Each row was made from one small tree. The marks that hang from a mark follow it in brackets, in the order of their numbers. Every link used is in the known rows. Write each row's tree.
Known rows:
Z_492{Z_622 Z_729{Z_985}}: 0.90 -1.70 0.92 -1.88 -0.73 -0.11 -1.03 -0.86 -1.79 1.50 4.39 0.51 -1.16
 -1.23 1.72 0.55 -1.40 -1.80 -0.48 -0.81 -2.24 1.08 1.12 -0.24
Z_492{Z_729}: 1.88 -0.77 -0.32 -1.30 -0.61 -1.07 -1.04 -0.66 -1.47 1.21 2.44 0.49 0.19
 0.25 1.68 0.37 -1.43 -1.07 -1.18 0.09 -1.75 0.31 0.36 0.17
Z_729{Z_456 Z_492{Z_622{Z_846}} Z_985}: -1.60 0.03 1.31 -4.10 -1.07 -0.16 -2.20 0.89 -2.13 -0.28 3.60 0.94 -2.32
 -3.06 1.07 1.22 -2.30 -2.28 -0.33 -1.77 -3.31 1.01 0.00 -2.15
Z_846{Z_116 Z_551 Z_622{Z_492}}: 2.52 0.05 0.13 -2.17 0.85 -1.97 -2.88 -0.94 -4.65 0.17 3.88 1.38 0.31
 -1.41 0.80 -0.18 -2.59 -1.30 -0.50 1.94 -1.44 1.76 -0.62 0.48
Z_729{Z_456}: 0.22 -0.43 -0.86 -2.16 -0.13 -1.60 -0.67 0.43 -1.91 0.50 1.60 1.17 0.18
 -0.54 0.04 0.52 -1.33 -0.65 -0.55 -0.85 -2.43 -0.24 0.45 -0.98
Z_622{Z_492{Z_729{Z_456 Z_985}} Z_846}: 0.80 -0.19 1.00 -3.35 0.63 0.38 -2.64 0.86 -3.11 -2.53 2.69 2.19 -0.91
 -1.58 2.39 2.14 -1.87 -1.22 -1.70 -1.37 -4.39 0.51 -0.90 -0.76
Z_456{Z_492{Z_622 Z_729{Z_985}}}: 1.27 -1.70 1.54 -1.99 -0.48 0.63 -1.65 -1.73 -1.88 2.14 6.02 0.93 -0.52
 -1.00 2.17 -0.31 -1.84 -2.00 1.28 0.15 -1.05 1.51 1.06 -0.75
Z_551{Z_846}: 0.73 0.41 -0.79 -1.06 0.29 -2.61 -1.01 0.59 -0.86 1.23 3.04 0.98 0.80
 -0.16 1.32 1.45 -1.66 -0.49 0.54 0.47 -1.46 -0.06 1.07 0.31
Z_551{Z_846{Z_622{Z_492{Z_729}}}}: 2.13 -0.07 0.74 -0.95 0.09 -1.05 -2.61 -0.69 -2.48 -0.23 3.76 1.14 0.31
 -0.41 2.82 1.85 -2.21 -1.66 -1.13 1.24 -2.24 0.39 0.87 1.51
Z_551{Z_846{Z_116 Z_622{Z_492{Z_729}}}}: 2.53 0.17 1.08 -1.22 -0.62 -0.97 -3.32 -0.57 -2.92 0.37 3.75 1.83 0.41
 -1.10 2.21 1.72 -2.51 -1.47 -1.02 1.75 -1.36 1.12 0.56 1.87
Z_551{Z_846{Z_116 Z_622{Z_492}}}: 1.71 1.02 0.18 -1.68 0.01 -2.07 -2.96 0.09 -3.22 0.63 3.66 2.39 0.56
 -1.51 1.26 1.84 -2.38 -0.97 -0.07 1.33 -1.32 1.01 0.76 1.38
Z_622{Z_492{Z_729} Z_846{Z_551}}: 2.57 0.09 0.56 -1.98 1.45 -0.95 -3.16 -0.34 -2.85 -1.84 3.36 0.32 0.30
 -0.43 3.10 0.65 -2.14 -0.95 -1.72 1.61 -2.64 1.20 -1.68 -0.03
Z_456{Z_492 Z_729}: 2.19 -1.00 -0.97 -2.60 -0.24 0.32 -1.34 -1.73 -1.75 2.41 4.78 1.29 0.76
 0.11 1.92 -0.88 -1.64 -1.89 1.68 0.95 -0.20 0.81 0.42 -1.03
Z_729{Z_456 Z_492 Z_985}: -0.92 -0.72 0.70 -3.34 -1.06 -1.21 -0.86 1.10 -2.25 -0.21 2.94 1.37
 -2.00 -1.96 0.32 0.58 -2.60 -2.00 0.20 -2.32 -3.16 0.60 0.07 -1.79
Z_456{Z_492{Z_622{Z_846}}}: 0.72 0.90 -0.07 -2.60 0.31 -0.24 -2.63 -1.07 -1.60 1.96 4.53 0.99 0.59
 -1.08 1.94 0.16 -1.51 -1.12 1.01 1.39 -0.68 0.95 0.45 -1.29
Z_492{Z_622{Z_846} Z_729{Z_456}}: 0.43 -0.55 0.57 -2.55 -0.71 0.45 -2.40 -0.47 -1.50 0.05 2.37 0.13 -0.38
 -1.08 1.72 0.94 -1.21 -1.39 -2.06 0.04 -2.61 0.28 0.07 -0.78
Z_985{Z_729{Z_456 Z_492} Z_846{Z_622}}: -1.26 0.29 -0.45 -3.29 -0.95 -0.70 -1.06 -1.21 -2.47 1.36 4.35 -1.07
 -0.44 -0.61 1.24 -0.10 -2.35 -1.45 -0.59 -0.28 -3.79 1.93 0.36 -0.19
Z_622{Z_846{Z_116}}: 1.38 1.72 -0.90 -2.91 0.00 -1.58 -2.41 0.52 -2.41 1.23 1.98 1.94 0.68
 -1.08 0.79 1.06 -1.70 -0.49 -0.40 0.63 -1.41 0.88 -0.47 -0.14
Z_846{Z_551 Z_622}: 1.85 -0.21 -0.53 -1.98 1.19 -2.08 -1.28 -1.56 -3.51 0.90 3.79 -0.06 0.66
 -0.09 0.68 -0.40 -1.93 -1.75 -0.22 1.63 -1.86 0.67 0.06 -0.14
Z_492{Z_622{Z_846} Z_729{Z_456 Z_985}}: 0.00 -0.85 1.25 -3.28 -0.29 0.87 -2.07 -0.10 -2.17 -0.40 3.48 0.83 -1.17
 -1.73 1.74 1.38 -1.34 -1.84 -1.25 -1.05 -3.48 0.68 0.18 -1.03
Z_456{Z_492 Z_729{Z_985}}: 1.58 -1.36 -0.32 -3.39 0.19 0.76 -1.08 -1.44 -2.54 1.93 5.98 1.95 0.05
 -0.58 1.93 -0.44 -1.86 -2.26 2.46 -0.12 -0.94 1.23 0.44 -1.34
Z_622{Z_492{Z_729}}: 2.25 -0.69 0.07 -1.20 -0.24 -0.95 -1.93 -0.10 -2.08 -0.10 2.54 1.11
 -0.20 -0.38 2.39 0.85 -1.72 -0.90 -1.59 -0.10 -2.29 0.67 0.08 0.36
Z_846{Z_116 Z_622{Z_492{Z_729}}}: 2.93 -0.20 0.66 -1.86 -0.81 -0.47 -3.00 -1.07 -3.80 0.70 2.93 1.91 -0.05
 -1.11 1.61 0.67 -2.16 -1.66 -1.72 1.04 -1.64 1.40 0.09 1.21
Z_622{Z_492{Z_729{Z_456}} Z_846{Z_551}}: 1.76 -0.44 0.79 -2.52 1.22 -0.54 -3.16 0.05 -3.02 -2.89 2.64 0.38 0.07
 -0.70 2.48 0.70 -2.12 -0.97 -2.16 0.98 -3.34 0.83 -1.85 -0.62
Z_456{Z_729{Z_985{Z_846}}}: 0.43 -0.58 -0.45 -3.12 0.25 -0.49 -0.08 -0.59 -2.42 1.60 5.62 1.47 -0.23
 -0.56 2.11 0.56 -1.59 -0.82 1.66 -0.99 -3.17 1.98 0.79 -0.42

Write each row's tree:
0.90 -1.51 0.99 -2.47 0.05 -0.09 -1.65 0.56 -2.91 -1.62 2.93 1.98 -1.13
 -1.40 1.73 1.25 -1.88 -1.27 -1.18 -1.80 -3.81 0.60 -0.08 -0.56 -> Z_622{Z_492{Z_729{Z_456 Z_985}}}
-1.10 0.46 0.61 -3.32 -1.52 -0.58 -2.55 0.57 -1.37 0.19 2.46 0.22 -1.55
 -2.30 1.07 0.69 -2.09 -1.90 -1.12 -0.72 -2.51 0.64 -0.03 -1.91 -> Z_729{Z_456 Z_492{Z_622{Z_846}}}
0.11 0.83 0.24 -2.62 0.09 -2.13 -0.68 0.47 -2.95 1.84 4.62 2.44 0.02
 -1.31 0.86 0.88 -2.05 0.40 1.66 -0.73 -2.66 2.44 0.71 0.12 -> Z_729{Z_985{Z_846{Z_116}}}
2.94 0.35 0.86 -2.26 0.77 -0.98 -3.87 -0.14 -3.36 -1.33 3.24 1.06 0.45
 -1.06 2.50 0.46 -2.50 -0.81 -1.64 2.09 -1.74 1.93 -2.00 0.44 -> Z_622{Z_492{Z_729} Z_846{Z_116 Z_551}}
0.09 -2.21 1.25 -2.29 -0.91 0.33 -1.03 -0.48 -1.99 0.53 3.74 0.58 -1.33
 -1.57 1.02 0.54 -1.37 -1.78 -0.86 -1.52 -2.93 0.62 0.93 -0.83 -> Z_492{Z_622 Z_729{Z_456 Z_985}}
1.68 0.38 0.70 -2.85 -0.46 -0.03 -3.61 0.72 -2.96 -1.41 1.58 2.19 -0.05
 -1.58 1.79 1.48 -2.02 -0.72 -2.27 0.13 -2.58 0.95 -1.25 0.03 -> Z_622{Z_492{Z_729{Z_456}} Z_846{Z_116}}
-1.38 0.01 -0.71 -3.71 -1.22 0.37 -2.45 -0.32 -1.20 0.88 3.24 -1.52
 -1.18 -1.91 1.46 0.23 -1.81 -2.17 -1.65 -0.48 -2.77 1.05 -0.37 -1.28 -> Z_985{Z_729{Z_456 Z_492{Z_622{Z_846}}}}
-0.96 -0.90 0.61 -2.46 -2.17 -1.08 -1.52 0.30 -1.25 1.08 2.71 -0.03
 -1.77 -2.14 0.35 -0.10 -2.10 -1.92 -0.64 -1.11 -1.95 0.67 0.82 -1.73 -> Z_729{Z_456 Z_492{Z_622}}
1.25 0.57 0.12 -2.61 0.49 -1.54 -2.97 -0.58 -2.69 1.18 4.00 0.21 0.33
 -1.77 0.93 -0.18 -1.81 -0.90 -0.27 2.08 -0.88 1.75 -0.70 -0.44 -> Z_492{Z_622{Z_846{Z_116 Z_551}}}
2.15 -0.13 -0.19 -1.94 1.52 -1.99 -2.17 -1.03 -4.09 -0.42 3.95 0.66 0.23
 -0.80 1.39 0.02 -2.24 -1.47 -0.67 1.50 -2.34 1.02 -0.32 0.08 -> Z_846{Z_551 Z_622{Z_492}}
-0.69 -0.76 -1.26 -2.94 -1.21 -0.73 -1.05 -0.10 -1.38 0.99 2.66 -1.03
 -0.79 -0.81 0.68 -0.36 -2.02 -1.83 -1.10 -1.07 -2.56 0.64 -0.29 -0.84 -> Z_985{Z_729{Z_456 Z_492}}
1.73 -0.59 0.75 -1.98 0.48 -0.54 -2.56 -1.34 -1.83 0.24 4.11 -1.10 0.08
 -0.64 2.42 -0.01 -1.60 -1.58 -1.43 1.92 -1.74 1.18 -0.69 -0.39 -> Z_492{Z_622{Z_846{Z_551}} Z_729}
2.21 0.03 -0.20 -2.27 0.50 -2.15 -1.89 -1.37 -4.10 1.49 3.73 0.66 0.64
 -0.73 0.04 -0.63 -2.24 -1.59 -0.03 2.08 -0.98 1.40 -0.26 0.36 -> Z_846{Z_116 Z_551 Z_622}
-0.40 -0.85 -0.98 -2.31 -1.64 -0.58 -1.46 -1.04 -0.81 2.80 4.14 -1.80
 -1.20 -1.32 1.39 -0.62 -1.76 -2.14 -0.84 -0.29 -1.45 1.48 0.62 -0.37 -> Z_985{Z_729{Z_492{Z_622}}}
1.65 1.82 -0.52 -2.82 0.43 -1.48 -3.32 0.97 -3.03 -0.16 2.14 2.66 0.31
 -1.74 1.52 1.52 -1.97 -0.24 -0.89 0.51 -1.90 1.21 -0.72 0.06 -> Z_622{Z_492 Z_846{Z_116}}
1.20 -0.89 0.18 -3.39 1.29 -0.62 -0.66 -2.12 -4.22 0.92 7.18 0.44 0.01
 -0.50 2.06 -0.28 -2.14 -1.86 1.64 0.98 -3.27 2.49 0.20 -0.18 -> Z_456{Z_729{Z_985{Z_846{Z_551 Z_622}}}}
1.76 -1.09 0.99 -2.22 0.09 0.11 -1.31 -1.25 -2.22 1.28 5.10 1.58 0.07
 -0.19 2.18 -0.10 -2.10 -1.70 1.32 0.01 -1.41 1.09 0.37 -0.64 -> Z_456{Z_492{Z_729{Z_985}}}
0.83 0.07 0.32 -3.88 -2.46 0.67 -3.34 -0.54 -1.79 2.07 4.02 0.55 -1.46
 -2.58 1.83 0.04 -2.24 -2.86 -0.32 0.68 -0.46 2.06 -0.28 -0.91 -> Z_456{Z_729{Z_492{Z_622{Z_846{Z_116}}}}}
-0.62 -0.50 0.61 -2.74 1.54 -2.19 -0.14 0.22 -3.26 -0.60 5.07 0.69 -0.02
 -0.79 0.91 0.09 -2.22 0.16 1.31 -0.64 -4.14 1.86 -0.13 -1.12 -> Z_729{Z_456 Z_985{Z_846{Z_551}}}
0.77 0.21 -1.29 -2.12 0.93 -2.17 -1.08 -1.28 -2.72 2.18 5.37 -1.03 1.47
 -0.06 1.26 -1.01 -1.98 0.43 0.51 1.88 -1.86 3.02 -0.68 0.86 -> Z_985{Z_729 Z_846{Z_116 Z_551}}
-1.36 -0.42 1.60 -3.15 0.13 -2.21 -0.65 0.59 -2.90 -0.79 5.25 0.27 -1.35
 -1.63 1.14 -0.21 -3.20 -0.85 1.34 -0.95 -3.97 2.35 -0.60 -1.65 -> Z_729{Z_456 Z_492 Z_985{Z_846{Z_551}}}
-1.13 0.35 -0.43 -3.14 -1.69 -1.16 -1.35 0.01 -1.97 1.73 3.84 -0.33
 -0.38 -1.24 0.82 -0.37 -2.53 -0.42 -0.16 -0.47 -2.60 2.57 -0.26 -0.09 -> Z_985{Z_729{Z_456 Z_492} Z_846{Z_116}}
0.74 -0.37 0.94 -2.79 -0.11 0.34 -2.11 -0.50 -1.96 0.63 4.18 0.70 -0.92
 -1.47 2.39 1.36 -1.32 -1.78 -0.87 -0.38 -2.85 1.06 0.38 -0.41 -> Z_492{Z_622{Z_846} Z_729{Z_985}}
0.12 -1.93 0.60 -3.43 -1.97 0.53 -1.31 -0.67 -1.81 1.90 5.46 0.36 -2.55
 -2.37 1.73 -0.18 -2.14 -3.32 0.73 -1.31 -1.72 1.69 0.79 -1.47 -> Z_456{Z_729{Z_492{Z_622} Z_985}}
2.17 1.22 -0.06 -2.72 1.43 -2.00 -3.57 0.48 -3.65 -0.98 3.21 1.56 0.50
 -1.61 1.63 0.52 -2.40 -0.35 -0.58 1.79 -1.73 1.68 -1.73 -0.10 -> Z_622{Z_492 Z_846{Z_116 Z_551}}
-0.06 1.12 -0.47 -3.04 -1.44 -1.13 -1.75 -1.45 -2.93 2.91 4.94 -0.46
 -0.18 -1.02 1.24 -0.30 -2.69 -1.31 -0.04 0.88 -2.19 3.01 0.22 0.92 -> Z_985{Z_729{Z_492} Z_846{Z_116 Z_622}}
-0.45 0.40 0.85 -3.10 1.01 -1.14 -1.21 0.13 -4.36 -0.93 4.61 2.50 -0.64
 -1.72 1.35 1.61 -2.12 -0.43 0.34 -1.32 -5.06 1.69 0.84 -0.36 -> Z_729{Z_456 Z_985{Z_846{Z_622{Z_492}}}}
1.30 0.04 0.29 -2.07 -0.56 -0.06 -2.36 -0.86 -1.24 1.12 3.09 -0.03 -0.15
 -0.78 2.34 0.92 -1.19 -1.42 -1.62 0.74 -1.98 0.67 0.27 -0.19 -> Z_492{Z_622{Z_846} Z_729}
-1.54 0.11 -0.74 -2.87 -0.98 -1.16 -0.72 -0.08 -1.36 1.18 3.85 -1.05
 -0.48 -0.65 1.42 -0.19 -2.22 -0.55 -0.30 -0.87 -3.50 1.93 0.03 -0.56 -> Z_985{Z_729{Z_456 Z_492} Z_846}
0.84 0.30 -0.17 -2.41 1.12 -1.53 -2.24 -0.67 -2.16 0.59 4.01 -0.51 0.19
 -1.10 1.54 0.03 -1.52 -1.11 -0.43 1.62 -1.78 1.09 -0.37 -0.89 -> Z_492{Z_622{Z_846{Z_551}}}
0.31 -0.81 -1.57 -2.76 0.35 0.00 -1.12 -1.39 -1.76 1.80 3.96 -0.12 1.14
 0.16 0.94 -0.92 -1.47 -1.10 0.52 0.30 -1.44 0.64 0.06 -0.90 -> Z_985{Z_729{Z_456{Z_492}}}
0.03 0.87 0.08 -2.79 0.79 -1.71 -0.31 -0.78 -3.56 1.44 5.15 1.76 -0.07
 -0.79 1.25 1.13 -1.81 -0.69 1.18 -0.55 -3.86 1.75 1.32 0.09 -> Z_729{Z_985{Z_846{Z_622}}}
-0.05 -0.54 -0.65 -2.55 1.61 -0.95 -0.93 -1.95 -2.37 1.15 6.31 -1.25
 1.67 0.52 1.69 -1.69 -2.13 0.10 1.61 1.70 -2.23 2.31 -0.65 -0.74 -> Z_985{Z_729{Z_456{Z_492}} Z_846{Z_551}}
-0.03 -0.35 -0.86 -2.56 0.75 -1.72 -1.05 -0.93 -2.96 1.16 4.65 -0.98
 1.22 -0.25 0.69 -1.03 -1.99 0.45 0.10 1.17 -2.54 2.63 -0.90 0.23 -> Z_985{Z_729{Z_456} Z_846{Z_116 Z_551}}
2.07 -0.30 1.05 -2.20 -0.22 -0.55 -3.23 -1.18 -2.48 0.88 4.06 -0.35 0.17
 -1.24 1.83 -0.23 -1.91 -1.44 -1.26 2.48 -0.85 1.97 -0.95 0.10 -> Z_492{Z_622{Z_846{Z_116 Z_551}} Z_729}
0.17 -0.73 0.31 -3.08 0.53 -0.51 -0.96 -0.10 -2.64 0.66 4.33 2.30 -0.01
 -1.03 0.60 0.07 -2.03 -1.22 1.88 -1.05 -2.05 0.57 0.40 -1.79 -> Z_729{Z_456{Z_492} Z_985}
-1.20 -0.48 1.37 -2.83 0.10 -0.36 -0.97 -0.69 -2.35 1.62 6.47 1.61 -0.18
 -1.59 1.33 -0.05 -2.02 -0.25 2.63 -0.72 -2.65 2.14 1.39 -1.70 -> Z_729{Z_456{Z_492{Z_622}} Z_985{Z_846}}
1.76 1.15 -0.45 -2.79 1.04 -2.12 -2.52 0.03 -3.05 0.38 3.09 0.88 0.90
 -0.96 0.89 0.10 -2.15 -0.59 -0.19 1.90 -1.25 1.36 -1.40 -0.33 -> Z_622{Z_846{Z_116 Z_551}}
0.55 0.57 1.06 -3.03 -0.97 -1.52 -3.44 -0.22 -2.41 0.91 4.18 -0.26 -1.05
 -2.51 1.21 -0.46 -2.91 -1.85 -0.30 1.69 -0.78 2.36 -1.11 -0.98 -> Z_729{Z_492{Z_622{Z_846{Z_116 Z_551}}}}
